Each row was made from one small tree. Brackets hold a mark, then the marks that hang from it, in the order of their numbers. Every link used is in the known rows. Write each row's tree.
Known rows
(Z_622 (Z_625 (Z_34 (Z_100 (Z_278 Z_55 Z_511))))): .29,.12,-.32,-.06,.18,-.21,-.21,.22,.02,-.35,-.07,.18,.08,-.12,.00,.19,-.03,-.06,-.11,.14,-.11,.00,.03
(Z_278 Z_55 Z_100 Z_511): -.13,.64,.00,-.07,.38,-.14,.03,.52,.26,-.17,-.04,.35,-.04,-.38,-.03,-.33,-.38,.32,.25,-.47,.13,-.40,-.49
(Z_625 (Z_34 (Z_100 (Z_278 Z_55)))): .41,-.15,-.23,.13,.02,-.08,-.25,.16,-.24,-.28,-.23,.08,.06,-.14,.07,.05,-.09,.08,-.23,.10,-.13,.19,-.13
(Z_625 (Z_34 (Z_100 (Z_278 Z_511))) Z_622): .41,-.19,-.11,.06,.03,-.14,-.49,-.06,-.33,-.36,-.48,.24,.11,-.23,.28,.16,-.07,.29,-.23,.24,.09,.10,-.07
(Z_278 Z_511): -.10,.31,-.05,-.13,.20,-.01,-.06,.10,.01,-.04,-.11,.10,.01,-.03,.01,.03,-.19,.12,.16,.10,.11,-.04,-.10
(Z_100 Z_34 (Z_278 Z_55)): .22,-.07,-.17,.15,.05,-.35,.15,.19,-.06,-.05,-.19,.14,-.07,-.35,.42,-.25,.11,-.03,-.03,.24,-.22,.04,-.37
(Z_308 Z_226): -.18,.14,-.16,-.02,.19,.11,-.10,.15,.04,-.07,.00,.01,-.21,-.07,-.08,.15,-.06,.13,.27,-.22,-.06,.07,-.16
(Z_510 (Z_511 (Z_278 Z_55))): .19,.32,-.07,-.09,-.08,.19,.11,.04,-.08,-.32,.12,.10,.10,.01,-.08,.02,-.13,.31,.19,-.07,-.02,.05,-.28
(Z_510 (Z_308 Z_226) (Z_511 Z_278)): .33,.19,-.45,.02,-.01,.50,-.10,.27,-.02,-.31,.20,.13,.01,.08,-.15,.32,-.13,.36,.26,-.22,.03,.34,-.09
(Z_625 (Z_34 (Z_100 (Z_278 Z_55 Z_511))) Z_622): .40,-.19,-.11,.08,.00,-.15,-.45,.02,-.30,-.38,-.46,.30,.11,-.26,.28,.07,-.12,.32,-.22,.12,.05,.03,-.13
(Z_34 Z_100): .30,-.01,.08,.11,-.01,.07,-.04,.12,-.17,-.29,.08,.10,.04,.10,-.26,-.08,-.14,.08,.02,-.06,-.06,-.07,-.02
(Z_625 Z_34): .09,-.15,-.24,.04,.10,-.04,-.32,-.10,-.15,.01,-.28,.01,-.01,-.10,.19,.14,.00,-.03,-.24,.11,.00,.26,.03
(Z_510 Z_511): .15,.26,-.01,-.08,-.08,.26,.07,.04,.02,-.17,-.01,.02,-.08,.06,-.10,.06,-.10,.20,.12,-.08,-.02,.12,-.01
(Z_625 Z_34 Z_622): .11,-.29,-.11,.04,.01,-.11,-.49,-.28,-.22,-.08,-.47,.20,.03,-.20,.40,.15,.04,.16,-.27,.08,.15,.13,.06
(Z_34 Z_100 Z_625): .37,.26,.18,.00,-.05,.17,.14,.26,-.37,-.54,.28,.34,.00,-.12,-.43,-.05,-.04,.09,-.06,-.04,-.07,-.15,.02
(Z_34 (Z_100 (Z_278 Z_511)) Z_625): .49,.40,.09,-.09,-.03,.05,.19,.45,-.36,-.64,.18,.31,.07,-.23,-.34,.05,-.06,.19,-.02,.23,-.09,-.14,-.16
(Z_278 Z_55): -.03,.01,.00,.08,-.05,-.03,.12,.22,.09,-.06,.06,.19,-.01,-.08,.00,-.26,-.14,.09,.04,-.36,-.10,-.18,-.17
(Z_511 (Z_278 Z_100) (Z_510 (Z_308 Z_226))): .35,-.03,-.17,-.07,.12,.04,-.28,-.03,.04,-.37,.22,.26,.26,-.19,.10,.09,.19,.11,.13,.03,.37,-.04,-.52
(Z_308 Z_510): .18,-.20,-.08,.21,-.13,-.09,.02,-.16,-.08,.01,.10,-.04,.03,.11,.07,-.05,-.12,-.30,-.02,-.02,.13,.21,.17
(Z_308 Z_226 (Z_510 (Z_511 (Z_278 Z_100)))): .15,.27,-.28,.09,.10,.13,-.05,.01,-.07,-.29,.17,.00,-.12,-.01,-.08,.18,-.24,.07,.39,-.23,.13,.32,-.19
(Z_100 (Z_34 Z_625) (Z_278 Z_511)): .22,.32,-.14,-.08,.20,-.27,.14,.21,-.26,-.21,-.18,.25,-.09,-.46,.31,-.02,.14,.01,.00,.56,-.08,.07,-.30
(Z_226 (Z_308 Z_510)): .14,.06,-.07,-.03,-.27,-.23,-.04,.29,-.12,.19,.04,.05,-.14,.17,.06,-.03,-.01,-.26,.06,-.13,.15,-.01,.38
(Z_100 (Z_34 Z_625) (Z_278 Z_55)): .27,.12,-.10,.07,.02,-.28,.27,.30,-.21,-.22,-.06,.31,-.10,-.50,.30,-.23,.17,-.01,-.08,.25,-.23,-.03,-.35
(Z_625 (Z_34 Z_100) Z_622): .32,-.29,-.05,.12,.01,-.06,-.52,-.19,-.33,-.29,-.40,.27,.06,-.14,.22,.10,-.06,.21,-.26,.05,.10,.09,.04

Write each row's tree
-.09,.65,.05,-.04,.47,-.24,.02,.42,.06,-.25,-.13,.62,-.16,-.61,.15,-.44,-.26,.29,.20,-.35,.15,-.42,-.52 => (Z_278 Z_55 (Z_100 (Z_34 (Z_625 Z_622))) Z_511)
.33,.02,-.31,-.02,.11,-.20,-.19,.18,.02,-.34,-.03,.15,.07,-.11,-.01,.18,.04,-.10,-.17,.11,-.14,.02,.06 => (Z_622 (Z_625 (Z_34 (Z_100 (Z_278 Z_55)))))
.30,.05,.14,-.16,.15,-.25,-.20,-.36,-.19,-.42,.05,.40,.25,-.38,.31,-.11,.34,.03,.02,.33,.40,-.21,-.60 => (Z_511 (Z_278 (Z_100 (Z_34 (Z_625 Z_622)))) Z_510)
.54,.17,.21,.01,-.20,-.01,.16,.39,-.36,-.71,.14,.49,.10,-.33,-.20,-.09,-.01,.32,-.09,-.02,-.09,-.30,-.17 => (Z_34 (Z_100 (Z_278 Z_55)) (Z_625 Z_622))
.05,.41,-.08,-.08,.31,.00,-.14,.53,.35,-.28,.01,.50,-.01,-.37,.04,-.32,-.26,.28,.26,-.54,.29,-.35,-.55 => (Z_278 Z_55 Z_100 (Z_511 (Z_510 (Z_308 Z_226))))
.27,.14,-.39,.05,-.04,.57,-.10,.40,.12,-.19,.10,.13,-.17,.09,-.17,.23,-.18,.31,.21,-.40,-.03,.33,.10 => (Z_510 (Z_308 Z_226) Z_511)
-.02,.14,.07,-.13,.06,-.05,-.04,.15,.13,-.20,-.05,.38,.08,-.12,.12,-.31,-.18,.12,.16,-.18,.18,-.27,-.38 => (Z_278 Z_55 (Z_511 Z_510))
.37,.03,-.28,-.13,.16,-.20,-.29,.06,.01,-.38,-.09,.17,.11,-.09,.05,.25,.09,-.14,-.15,.30,.00,.03,.03 => (Z_622 (Z_625 (Z_34 (Z_100 (Z_278 (Z_511 Z_510))))))
.01,.35,.09,.09,.27,-.23,.08,.33,.05,-.22,-.01,.53,-.17,-.58,.15,-.47,-.07,.17,.04,-.45,.04,-.37,-.41 => (Z_278 Z_55 (Z_100 (Z_34 (Z_625 Z_622))))
.33,.03,-.13,.12,-.16,.05,.06,-.21,-.17,-.20,.16,-.03,.11,.15,.01,.06,-.16,-.11,.10,.07,.15,.30,.03 => (Z_308 (Z_510 (Z_511 Z_278)))
.38,.16,.28,.00,-.11,.12,.01,.14,-.41,-.60,.15,.48,.03,-.19,-.29,-.05,-.02,.23,-.08,-.06,.03,-.25,.04 => (Z_34 Z_100 (Z_625 Z_622))
.07,.07,-.12,-.14,.13,.13,-.24,.11,.09,-.15,-.06,.25,.03,-.03,.08,.05,-.07,.08,.16,.02,.27,.00,-.16 => (Z_278 (Z_511 (Z_510 (Z_308 Z_226))))
.49,.32,.19,-.05,-.10,-.01,.13,.44,-.35,-.73,.08,.53,.11,-.35,-.19,-.08,-.11,.38,-.02,.04,-.04,-.32,-.22 => (Z_34 (Z_100 (Z_278 Z_55 Z_511)) (Z_625 Z_622))
.23,.10,-.05,-.12,-.06,-.20,.09,.31,.09,-.25,-.10,.15,.15,-.24,.20,-.09,-.01,.14,.06,.20,.01,-.14,-.45 => (Z_100 (Z_278 Z_55 (Z_511 Z_510)))
.56,.23,.24,-.13,-.12,.00,.02,.24,-.39,-.75,.04,.50,.14,-.32,-.15,.01,.04,.29,-.05,.26,.08,-.26,-.19 => (Z_34 (Z_100 (Z_278 (Z_511 Z_510))) (Z_625 Z_622))
.20,.44,-.08,-.06,.10,.07,.08,.08,-.04,-.32,.06,.18,.02,-.16,.00,-.09,-.12,.31,.21,-.11,.02,.00,-.41 => (Z_510 (Z_511 (Z_278 Z_55 (Z_100 Z_34))))
.21,.19,-.08,-.08,-.31,-.10,-.01,.32,-.11,.11,.04,.06,-.18,.19,.01,.00,-.06,-.16,.12,-.18,.15,.06,.38 => (Z_226 (Z_308 (Z_510 Z_511)))
.31,.19,-.06,-.13,.13,-.28,.07,.09,-.23,-.28,-.18,.32,-.04,-.47,.38,-.07,.24,-.06,-.02,.63,.02,.03,-.37 => (Z_100 (Z_34 Z_625) (Z_278 (Z_511 Z_510)))
.56,.16,.21,-.02,-.17,.01,.10,.28,-.41,-.68,.10,.39,.10,-.29,-.20,.04,.06,.28,-.11,.16,-.05,-.22,-.09 => (Z_34 (Z_100 Z_278) (Z_625 Z_622))
.31,-.06,-.22,.05,.10,-.29,.00,.22,-.01,-.13,-.23,.31,.00,-.36,.50,-.25,.07,.00,.03,.31,-.02,.03,-.44 => (Z_100 Z_34 (Z_278 Z_55 (Z_511 (Z_510 Z_308))))
.31,.12,-.33,-.09,.20,-.19,-.24,.14,-.01,-.34,-.09,.11,.09,-.09,-.01,.28,.01,-.10,-.13,.26,-.07,.06,.08 => (Z_622 (Z_625 (Z_34 (Z_100 (Z_278 Z_511)))))
.23,-.15,.07,-.11,-.12,-.12,-.08,-.26,-.09,-.34,.18,.27,.35,-.08,.19,-.15,.19,.03,.05,.14,.22,-.18,-.54 => (Z_511 (Z_278 Z_55) Z_510)
-.09,.56,-.06,-.06,.57,-.24,-.12,.19,.08,-.05,-.22,.25,-.15,-.39,.16,-.19,-.18,.11,.21,.00,.20,-.15,-.37 => (Z_278 (Z_100 Z_34) Z_511)
.04,.34,.08,.01,.33,-.21,-.03,.11,-.04,-.15,-.08,.34,-.17,-.49,.14,-.20,.07,.08,.00,-.09,.13,-.19,-.25 => (Z_278 (Z_100 (Z_34 (Z_625 Z_622))))
.44,-.14,-.20,.04,.04,-.08,-.32,.11,-.22,-.33,-.27,.16,.09,-.16,.12,.03,-.08,.07,-.20,.18,-.01,.15,-.22 => (Z_625 (Z_34 (Z_100 (Z_278 Z_55 (Z_511 Z_510)))))
.11,.36,-.02,-.07,.26,-.04,-.11,.47,.33,-.25,.01,.50,.06,-.35,.07,-.36,-.25,.23,.17,-.46,.30,-.38,-.50 => (Z_278 Z_55 Z_100 (Z_511 (Z_510 Z_308)))
.26,.01,-.28,-.03,.17,-.13,-.27,.04,-.01,-.28,-.02,.12,.05,-.02,-.05,.23,.04,-.16,-.17,.12,-.08,.06,.19 => (Z_622 (Z_625 (Z_34 Z_100)))
.31,.21,-.45,.06,-.04,.49,-.05,.37,.02,-.33,.23,.22,.02,.04,-.14,.19,-.19,.41,.28,-.39,-.02,.25,-.18 => (Z_510 (Z_308 Z_226) (Z_511 (Z_278 Z_55)))
.29,.10,-.11,.01,.05,-.26,.19,.14,-.27,-.18,-.10,.18,-.10,-.44,.30,-.04,.27,-.07,-.10,.49,-.17,.10,-.23 => (Z_100 (Z_34 Z_625) Z_278)
